What can hang from each mark
togi: litek popar tunin
zugot: tono tunin
fiton: kuvem vasi
tono: vasi vila zugot
peta: rotutig
kuvem: fiton zazad
nodef: rotutig
litek: togi
zazad: kuvem
tunin: filag togi zugot
rotutig: nodef peta popar
vila: tono
filag: tunin
popar: fufutu rotutig togi
vasi: fiton tono

Every row comes from one small tree of marks. The marks that hang from a mark follow it in brackets, in alphabetical order. Every link used is in the known rows. Which tree was each row made from?
In the rows, zero is written as 128.
Known rows
litek{togi}: [149  77 106 164 117 159 106 152 153 125 158  82 148 121 112  97 107  98
 106  63 135 147 154 152  97 157  83 170  94 196 120 136 157 132 136 126
 135 128 113 117 154 101 108 116]
togi{popar{rotutig} tunin{filag zugot{tono{vila}}}}: [172 100  74 106 197 155 121 112 114 111 103 105 124 101 135 145 118  91
  95 111 181 129  84 134  79 133 162 155  74 134 129 151 176 125 157 115
 136 100 180 144 136 118 102  82]
popar{rotutig togi}: [189  69 114 163 123 144  76 149 154 140 133  84 175  99  68 106 155  93
  86  68 156 154 175 130 115 155 177 152  97 180 135 147  87 138 133 120
 139  99  88 139 141 122  52 137]
filag{tunin{togi zugot{tono{vasi vila}}}}: [161  92  81 138 163 154 121 103 131 115 162  99 106 153 152 130 116 129
 133 142 135 135  95 153  72 128 116 144  88 169 125 127 139 127 136 127
 138 136 168 161 132 125  94 117]
vila{tono{vasi zugot{tunin{filag}}}}: [147 104  96  88 145 172 117  90 120 162 119 110 169 146  92 155 103 104
 136 109 165 162 121 119  84 164  91 131  74 192 147 122 162 103 173 139
 158 141  90 164 179 125  31 127]
tono{zugot{tunin}}: [154  97  82 131 121 159 128 109 145 152 122  94 183 127 116 134  96 117
 107  96 159 147 149 134 123 171  87 144  85 195 119 132 160 131 156 137
 138 158  98 146 190  99  56  94]
togi{popar{rotutig{peta}} tunin{filag zugot{tono}}}: [178 114  84 119 189 162 118 107 110 114  93 119 142  83 132 160 116  83
 110 103 190 129  93 116  86 127 161 165  74 117 115 149 175 133 155 108
 127 113 167 144 131 118  96  88]
tono{vasi{fiton} vila zugot{tunin}}: [144  95  31 137 132 160 137  79 147 162 114 110 191 167 109 156 106 126
  73 142 150 145 137 133  77 193 129  98  82 195 150 121 141 109 180 157
 142 131  98 152 185  99  30  94]
fiton{vasi{tono}}: [167  72 111 131 140 162 114 143 139 140 158 118 159 116 118  48 109 121
  84 123 149 168 138 128 115 150 140 159  91 180 132  95 115  99 145 152
 105 166 150 161 157 110 128 131]
zugot{tono{vasi vila}}: [179  70  80 126 162 164 131 108 123 117 165 106 165 170  88 134  93 143
 117 133 135 165 159 155  56 137 151 132  79 178 160 133 172 130 160 146
 142 137 162 150 143 108  74 115]
popar{fufutu rotutig{nodef peta} togi}: [193 109 139 144 126 142  85 161 167 125 128 135 161  73  58 125 138  80
 105  84 160 141 210 114 120 129 180 171  90 142 147 148 102 132 155 137
 128  94  79 159 111 137 102 135]
tono{vasi{fiton} vila zugot}: [162  85  32 118 125 163 139  86 152 155 111 109 184 158 100 145 127 119
  62 142 151 166 142 140  79 183 139 106  83 203 158 124 139 113 179 166
 145 121 105 149 179 104  30 101]
nodef{rotutig}: [174  67  97 130 135 151 149 153 151 155 165  90 143 135  96 118 103 109
 110  84 145 170 166 146 101 152  95 137  91 179 124 144 131 138 153 130
 138 155 109 144 139  94 109 114]
nodef{rotutig{peta}}: [181  82 103 146 130 157 157 138 145 151 150 110 167 127 100 146  99 102
 123  85 149 168 182 128  98 151  99 146  87 152 111 142 139 147 151 124
 129 160 102 145 129  94 108 115]
kuvem{zazad}: [182  46 120 148 145 160 115 138 162 131 140  78 169 119 107 102 135 113
 119  91 156 175 149 153  85 145 110 153 103 187  89 168 120 143 144 144
 133 157 124 109 139  97  94  97]
vila{tono}: [155  73 124  94 143 159 121 136 131 130 154 113 153 131  97 129  94 119
 139  88 148 173 140 125  84 145  85 152  88 175 134 133 154 105 152 139
 154 141 104 159 151 118  98 137]
tunin{filag zugot{tono{vasi vila}}}: [153 106  68 108 167 165 140  83 119 141 101 115 120 149 129 130  98  97
 128 132 132 147 107 159  80 148 117 161  73 169 163 134 210 132 157 133
 134 123 145 155 132 139  92  79]
vasi{fiton}: [150  65  81 157 110 144 117 151 161 130 138 127 170 107 109  99  95 116
  93  89 155 160 141 113 101 149  98 147 109 178 117 141 116 119 151 142
 110 149  90 146 162 101 117 121]
togi{litek popar{fufutu rotutig{nodef}} tunin{zugot}}: [162 141  70  97 190 148 131 134 141 119 128 124 122  73 111 145 134 124
 109 104 188 131 117 122 112 120 160 155  76 109 110 164 140 113 142 142
 109  99 179 140 162 104 131  89]
zazad{kuvem{fiton}}: [160  53 156 134 116 166 137 214 142 124 136 115 174  73  98 109  94 128
 122  72 146 146 123 164 106 138 142 163  97 187 101 191 126 132 187 156
 132 147 107 146 151 113  99 118]
tono{vasi{fiton} vila zugot{tunin{filag}}}: [140  99  29 135 138 158 138  70 143 162  98 113 182 171 116 153 104  99
  75 140 158 139 126 132  74 188 118 105  80 198 155 127 149 111 178 152
 139 124  99 154 187 112  34  87]
vila{tono{vasi zugot{tunin{togi}}}}: [148 103 105  94 132 168 116  98 124 161 132  99 166 142  94 154 105 116
 133 119 155 158 126 121  84 165  89 129  78 193 147 115 136 105 171 138
 160 142  93 162 176 126  30 140]
zazad{kuvem{fiton{vasi}}}: [159  51 153 145 114 168 136 217 148 129 141 113 175  70 101  82 102 130
 116  83 151 148 114 165 112 137 157 161  92 188  95 168 121 118 187 165
 125 160 114 153 156 112 111 119]
kuvem{fiton{vasi{tono}}}: [149  71 172 146 130 146 112 183 140 122 145 126 172 101 115  71  94 126
  93 107 156 171 140 139 114 137 143 181  94 171 122 129 107 102 166 167
 113 146 136 159 174  96 124 127]
nodef{rotutig{peta popar{fufutu}}}: [185  82 104 128 135 169 152 136 155 139 149 128 164 108  87 166 105 105
 132  75 156 168 190 122  96 124 104 137  80 148  91 144 150 132 156 128
 130 165 102 156 122  99 124 114]
fiton{kuvem vasi{tono}}: [177  65 117 116 129 168 134 138 132 127 150 119 164 104 119  17  82 134
  88 107 174 166 129 123 109 122 159 193  77 191 108 112 112  84 148 131
 101 194 143 153 173 124 133 122]
filag{tunin}: [169  70  87 142 159 157 111 128 147 108 173 117 138 142 131 114 114 118
 124  94 165 146 116 141  84 128 105 146  99 176  95 147 146 125 126 132
 139 150 141 161 153  96 107 114]
rotutig{nodef peta}: [166 116 121 122 120 157 152 139 152 134 153 161 190 110 115 147 106  94
 142 117 155 148 183 111  88 131  88 188  89 150 112 140 154 131 153 134
 121 128  96 139 138  93  99 109]
peta{rotutig{nodef popar{fufutu togi{tunin}}}}: [153  89 104 100 151 173 112 159 161 138 169 117 152 106  84 135 138 102
 126  90 132 145 177 137  97 109 132 157  87 168 103 156 142 108 158 149
 141  53 112 151 130 127  76 135]
fiton{kuvem{zazad} vasi{tono}}: [190  51 129 127 141 170 127 136 139 128 137 100 166 101 123  12 102 131
  97 108 180 182 128 130  99 116 166 190  82 194  92 131  96  90 152 133
  98 207 147 128 163 122 126 110]
fiton{kuvem{zazad} vasi{tono{vila}}}: [190  44 118 124 152 168 139 129 141 122 141  99 161 119 129  19 101 133
  90 118 170 181 132 137  84 121 173 183  80 192 101 130 104  85 152 137
 105 193 159 127 157 122 134 103]
popar{fufutu togi{litek tunin{filag zugot}}}: [142 151  96 141 166 144 114 148 154 129 118 106 126 122  77 105 110  96
 114  79 156 115 129 141 124 142 126 162  90 140 125 147 135 128 117 127
 109 111 147 156 147 148 113 119]
togi{litek popar}: [153  74  73 132 148 163 141 125 139 129 154 111 182  92 136 143 126 127
 102  81 180 160 149 130 104 143 112 156  90 164  90 162 132 132 129 144
 112 132 149 117 183  82  90 107]
popar{fufutu togi{tunin}}: [157 113 121 143 150 147  96 175 166 121 148 103 142 118  58  94 107 109
  90  79 151 117 145 145 114 146 132 154  98 157 124 136 119 132 137 130
 133 123 130 163 127 137 109 140]
zugot{tono}: [179  68 105 134 145 158 123 135 125 112 163 105 162 134  96 116  79 135
 133 102 146 169 163 141  89 122 123 155  89 175 139 140 171 138 150 135
 126 161 147 145 150 106  97 118]
vasi{fiton{kuvem} tono}: [164  68 107 122 123 149 123 144 120 120 124 152 162 100 121  74  57 128
  82  95 159 176 137  84 102 126 127 178 104 176 144 147  88  94 163 123
  82 166 111 138 165 128 120 131]
zazad{kuvem{fiton{vasi{tono{vila zugot{tunin}}}}}}: [153  61 145 135 127 166 141 199 134 134 127 117 174  86 115  95  86 134
 106  98 143 146 117 157 111 147 160 151  89 186 118 163 123 109 197 165
 119 159 125 153 161 116 101 111]

Which tree is each row?
[159 110  98 125 152 164 111 144 164 118 149 120 172 108  65 138 132 118
 124  67 169 140 151 125 102 111 123 144  88 163  79 148 133 114 118 126
 122 131 137 148 158 118  93 129]
rotutig{popar{fufutu togi{litek tunin}}}
[170  48 100 124 147 146 134 134 126 112 119 136 156 125 134  81  66 131
  76 110 149 184 142  99  75 131 140 164 106 175 147 160  87  93 167 131
  88 156 132 122 148 126 126 110]
vasi{fiton{kuvem{zazad}} tono{vila}}
[145 125 102 145 149 149 113 145 145 149 119  95 156 132  95 103 125  89
 106  85 151 118 105 142 104 160 115 168  97 167 121 132 135 134 125 102
 131 110 125 140 140 132  61 122]
popar{togi{tunin{filag zugot}}}
[166 125  58 122 185 154 131 115 129 125 123 101 150  86 121 151 141 127
 106  92 188 137 102 120 105 137 162 147  77 118  92 162 134 122 124 126
 111 107 179 125 176  94  96  90]
togi{litek popar{rotutig} tunin{zugot}}
[154  76 106 102 140 176 111 156 163 142 168 119 155  98  89 136 140 103
 126  88 127 156 190 139 101 112 130 161  89 175 107 156 141 112 163 156
 142  57  97 149 129 128  73 134]
peta{rotutig{nodef popar{fufutu togi}}}
[169  80  92 107 114 153 129 128 119 131  98 142 169  97 122  84  64 125
  75 100 168 185 138  83 122 131 128 171  96 191 154 141  97  93 173 128
  84 170 104 137 185 126  83 121]
vasi{fiton{kuvem} tono{zugot}}
[142  98 100  89 140 171 116  92 116 161 120 101 164 132 110 161 110  98
 125 117 170 153 114 119  81 163  87 134  74 195 144 119 140 105 177 133
 159 133  97 158 174 128  27 134]
vila{tono{vasi zugot{tunin{filag togi{popar}}}}}
[182 129  88 161 162 138  94 134 135 135 122  82 163 115  65 118 144 112
 120  81 163 145 144 123 114 136 193 147  88 138 132 150 104 130 112 110
 113 100 142 132 160 126  54 124]
popar{rotutig togi{litek tunin{zugot{tono}}}}
[151 104  95 140 158 159  94 144 144 112 116  87 105  86 123 115 118  74
  88  67 164 122 108 146  99 145 121 168  82 159 123 145 170 124 151 119
 134 100 144 128 136 120 131  96]
litek{togi{popar{fufutu rotutig} tunin{filag zugot}}}
[169 113 114 102 123 175 152 124 158 127 149 178 210  93 108 182 130  96
 159 103 171 155 182  97  77 100  89 177  81 157  76 141 166 113 149 126
 125 132  95 136 142  87  86 108]
rotutig{nodef peta popar}
[166  47 188 160 146 150 103 180 149 124 127  99 176  96 119  66 123 120
 107 109 165 193 137 147  98 129 155 176 104 175  97 154  85 110 173 172
 109 162 145 124 159  92 114 111]
kuvem{fiton{vasi{tono}} zazad}
[152  98 105 124 140 138 120 125 144 116 129  96 112  90 148 124 126  41
  99 112 183 119 138 130 102 125  89 181  86 182 133 169  80 134 135 124
 109  85 151 135 168 147 127 115]
tunin{filag togi{litek popar{fufutu rotutig{nodef}}}}
[168  68  82 142 118 168 117 120 153 147 134 116 187 117  84  98 120 124
  97 107 172 164 126 127  72 146 139 144  92 193 103 150 102 118 164 140
 127 157  92 136 164 109  62 123]
tono{vasi{fiton{kuvem{zazad}}}}
[154  92  92 141 145 149 118 119 146 120 157  98 105 130 159 118 122 116
 127 122 141 129  91 148  92 135  88 159  96 172 103 132 126 130 126 123
 135 138 148 159 137 121 108 117]
filag{tunin{togi zugot}}
[147  63 107 152 125 166 101 158 155 115 153  90 138  85 124 112 110 101
  83  61 150 144 151 151 101 152  95 169  92 186 116 140 160 129 156 137
 137 125 122 120 138 100 124 115]
litek{togi{popar{fufutu}}}
[138 104  96 139 149 165 108 156 149 118 138  90 118  92 125 115 108 108
  90  70 150 123 110 151  99 153 102 168  87 160 110 133 175 122 153 127
 135 120 145 124 133 105 128 105]
litek{togi{popar{fufutu} tunin{zugot}}}
[149 101  79 128 127 159 129 100 141 152 107  99 173 130 123 132  93  90
 109  95 167 139 138 134 120 169  79 150  82 199 124 138 167 130 154 131
 134 150 100 148 192 110  59  88]
tono{zugot{tunin{filag}}}
[138  86 102 162 165 137 133 105 114 110 155  90 135 178 147 134  46  97
 137 134 137 111 142 142  57 140  83 154  83 176 154 139 153 133 146 110
 123 136 165 150 151 139 117 100]
zugot{tono{vila} tunin{filag togi}}
[148 134  84 113 172 151 134 126 137 129 115 107 126 138 115 111 100  89
 118 106 159 115  79 142  94 149  92 168  83 151 113 141 176 128 130 114
 128 120 156 155 151 126 116  88]
togi{tunin{filag zugot}}
[166 131  56 119 202 153 130 101 109 117 104 105 134  97 130 151 122  97
 123  98 199 137  91 119  96 116 161 155  73 119 114 169 159 125 127 116
 103 106 197 128 177 112  97  82]
togi{litek popar{rotutig} tunin{filag zugot{tono}}}
[149 103  83 106 169 164 134 136 134 131 132 108 147  92 135 138 121 130
  89 103 168 126  78 138  94 154 117 157  85 141  93 134 164 126 153 124
 139 127 161 138 139  94  96  98]
togi{popar tunin{zugot}}
[161 139 117 119 129 168 138 138 166 128 143 177 204  85  84 177 136  97
 159  88 169 148 202  96  96  94 112 175  85 142  86 143 144 113 139 129
 111 120  95 139 139 109  87 124]
rotutig{nodef peta popar{fufutu togi{litek}}}
[187  43 115 145 125 171 134 138 164 131 143  82 175 100 115  15 117 126
 109  97 190 171 126 148  93 118 158 186  79 201  61 135 115  98 145 137
 115 208 128 128 167 110 127 100]
fiton{kuvem{zazad} vasi}
[150  79 102 102 136 164 110 123 131 145 145 127 165 133  82 132 106 121
 128 105 155 175 125 111  69 150 105 130  90 179 141 125 133  97 168 146
 149 138  87 164 154 119  69 148]
vila{tono{vasi{fiton}}}
[122 109 101 168 138 138 128 113 139 136 145  92 152 144 144 123  80  79
 131 104 155 100 129 127  92 158  51 165  90 180 108 150 109 134 120 109
 110 132 130 142 180 132 113 108]
zugot{tunin{filag togi{litek}}}
[178 111 100 141 147 163 148 142 154 143 145 120 172 117  72 166 116 102
 137  69 164 157 181 116  97 122 119 135  82 136  88 146 131 131 137 113
 120 153 116 146 131 106 100 124]
nodef{rotutig{peta popar{fufutu togi{litek tunin}}}}
[186 155 117 150 156 134  98 157 159 116 130 131 159  93  48 131 134  85
 121  86 178 126 191 102 117 115 187 162  87 112 132 159  94 125 128 128
 105  85 125 152 143 134 105 131]
popar{fufutu rotutig{nodef peta} togi{litek tunin}}
[154  88  96 103 132 169 118  99 126 159 112 110 180 128  91 138 100 125
 135 103 175 177 119 106  77 150 110 130  82 192 129 131 136  91 181 140
 146 167  76 148 179 121  33 126]
vila{tono{vasi{fiton{kuvem{zazad}}} zugot{tunin}}}
[145 142  50 112 201 165 146  98 107 129 116 114 145 116 134 151 114 109
 126 110 190 129  75 130  85 126 129 153  73 128 106 155 173 126 132 120
 105 119 203 126 178 110  81  89]
togi{litek popar tunin{filag zugot{tono{vasi}}}}
[168  48 173 153 148 151 113 167 151 125 116  94 176 108 123  76 124 121
 100 118 164 196 142 153  97 135 160 167 100 180 110 151  96 106 178 176
 112 156 149 121 165  93 102  99]
kuvem{fiton{vasi{tono{vila zugot}}} zazad}
[163  95  73 113 154 166 141 100 128 141 130 108 139 139 113 133 106 153
 124 134 114 162 129 159  84 156 138 147  77 161 152 123 194 130 161 146
 140 138 143 152 125 115  85  95]
tunin{zugot{tono{vasi vila}}}
[186 123 105 154 163 133  78 157 158 111 133  94 142 102  39 107 135 100
  98  67 171 130 169 127 125 130 193 142  90 136 131 162  85 128 119 132
 115  97 137 156 152 140 108 134]
popar{fufutu rotutig togi{litek tunin}}
[179 121  92 164 161 134  90 136 142 128 121  84 166 122  66 110 149  70
 106  70 182 130 144 119 110 139 173 151  90 156 125 165  86 131 104 103
 113  84 136 132 175 132  60 126]
popar{rotutig togi{litek tunin{filag}}}
[155  95  91 148 148 160  98 145 141 122 131  79 131  89 124 119 128  99
  91  69 157 133 111 142  95 154 127 163  85 162 112 136 159 125 147 115
 136 106 140 112 141  99 102 104]
litek{togi{popar{rotutig} tunin{zugot}}}
[125  94 112 164 132 140 118 121 141 135 145  92 147 140 144 117  77  76
 119 106 151  98 124 133  87 164  49 167  92 187 113 144 116 136 134 107
 124 134 117 149 164 134 113 111]
zugot{tunin{filag togi}}
[164  56 146 126 124 166 142 203 135 130 126 115 170  83 110  89  96 129
 101  97 145 157 121 161 113 142 167 154  89 191 122 164 123 110 196 169
 122 153 128 152 159 117  99 114]
zazad{kuvem{fiton{vasi{tono{vila zugot}}}}}
[172  65 127 141 118 147 107 141 150 112 147  91 139  72 132 135 125  88
  81 110 157 129 157 132 102 144 116 167  89 171 118 143  76 144 151 130
 133 113 129 145 130 131 120 137]
tunin{togi{popar{fufutu rotutig{peta}}}}
[168  82  35 111 120 166 150  83 148 149 107 108 186 153 100 129 114 124
  66 133 162 164 138 138  77 169 149 122  76 211 146 134 138 106 180 155
 143 133 102 145 187 110  31  97]
tono{vasi{fiton{kuvem}} vila zugot}
[198  91 132 168 127 148  74 149 160 118 117 116 166  73  54 127 132  88
  92  67 157 143 205 120 123 144 191 159  89 138 134 149 101 144 143 135
 132 108  84 165 111 143 105 140]
popar{fufutu rotutig{peta} togi}
[161 125  90 117 170 154 133 135 129 121 141 104 136 137  99 116  89 136
 130 113 145 133  99 142  93 138 118 155  85 141 119 131 179 127 138 121
 127 142 170 152 145 111 108 102]
togi{tunin{zugot{tono}}}
[155 113  76 111 157 167 131  90 119 147  99 115 125 129 122 123 101  95
 136 121 141 150 103 152  93 142 110 167  74 171 152 133 203 135 156 128
 129 135 135 157 138 139  84  88]
tunin{filag zugot{tono{vasi}}}
[164  86 101 130 136 165 117 127 135 151 141 112 168 118 123  60 102 122
  83 126 155 165 137 124 126 158 135 151  85 183 135  90 123  96 154 151
 106 175 142 161 175 109 105 122]
fiton{vasi{tono{zugot{tunin}}}}
[143 109  99 157 146 154 107 150 146 114 144  83 132 140 110  95  98  69
 109  68 155 121 116 147  85 149  79 171  90 184 116 142 164 127 128 108
 128 114 143 121 161 115 114 108]
litek{togi{tunin{filag}}}
[188  50 103 137 136 167 110 124 138 121 132 118 184  63 125 155 137 104
  82  82 179 160 162 119  97 148 154 159  85 154 102 152 129 141 159 134
 140 123 111 135 139  90  89 111]
togi{popar{rotutig{peta}}}
[171  79 100 122 132 166 118 130 138 148 141 111 163 114 119  56 113 118
  78 126 155 174 140 128 129 152 142 154  86 188 140  91 121  98 153 156
 106 169 146 160 173 111 104 125]
fiton{vasi{tono{zugot}}}
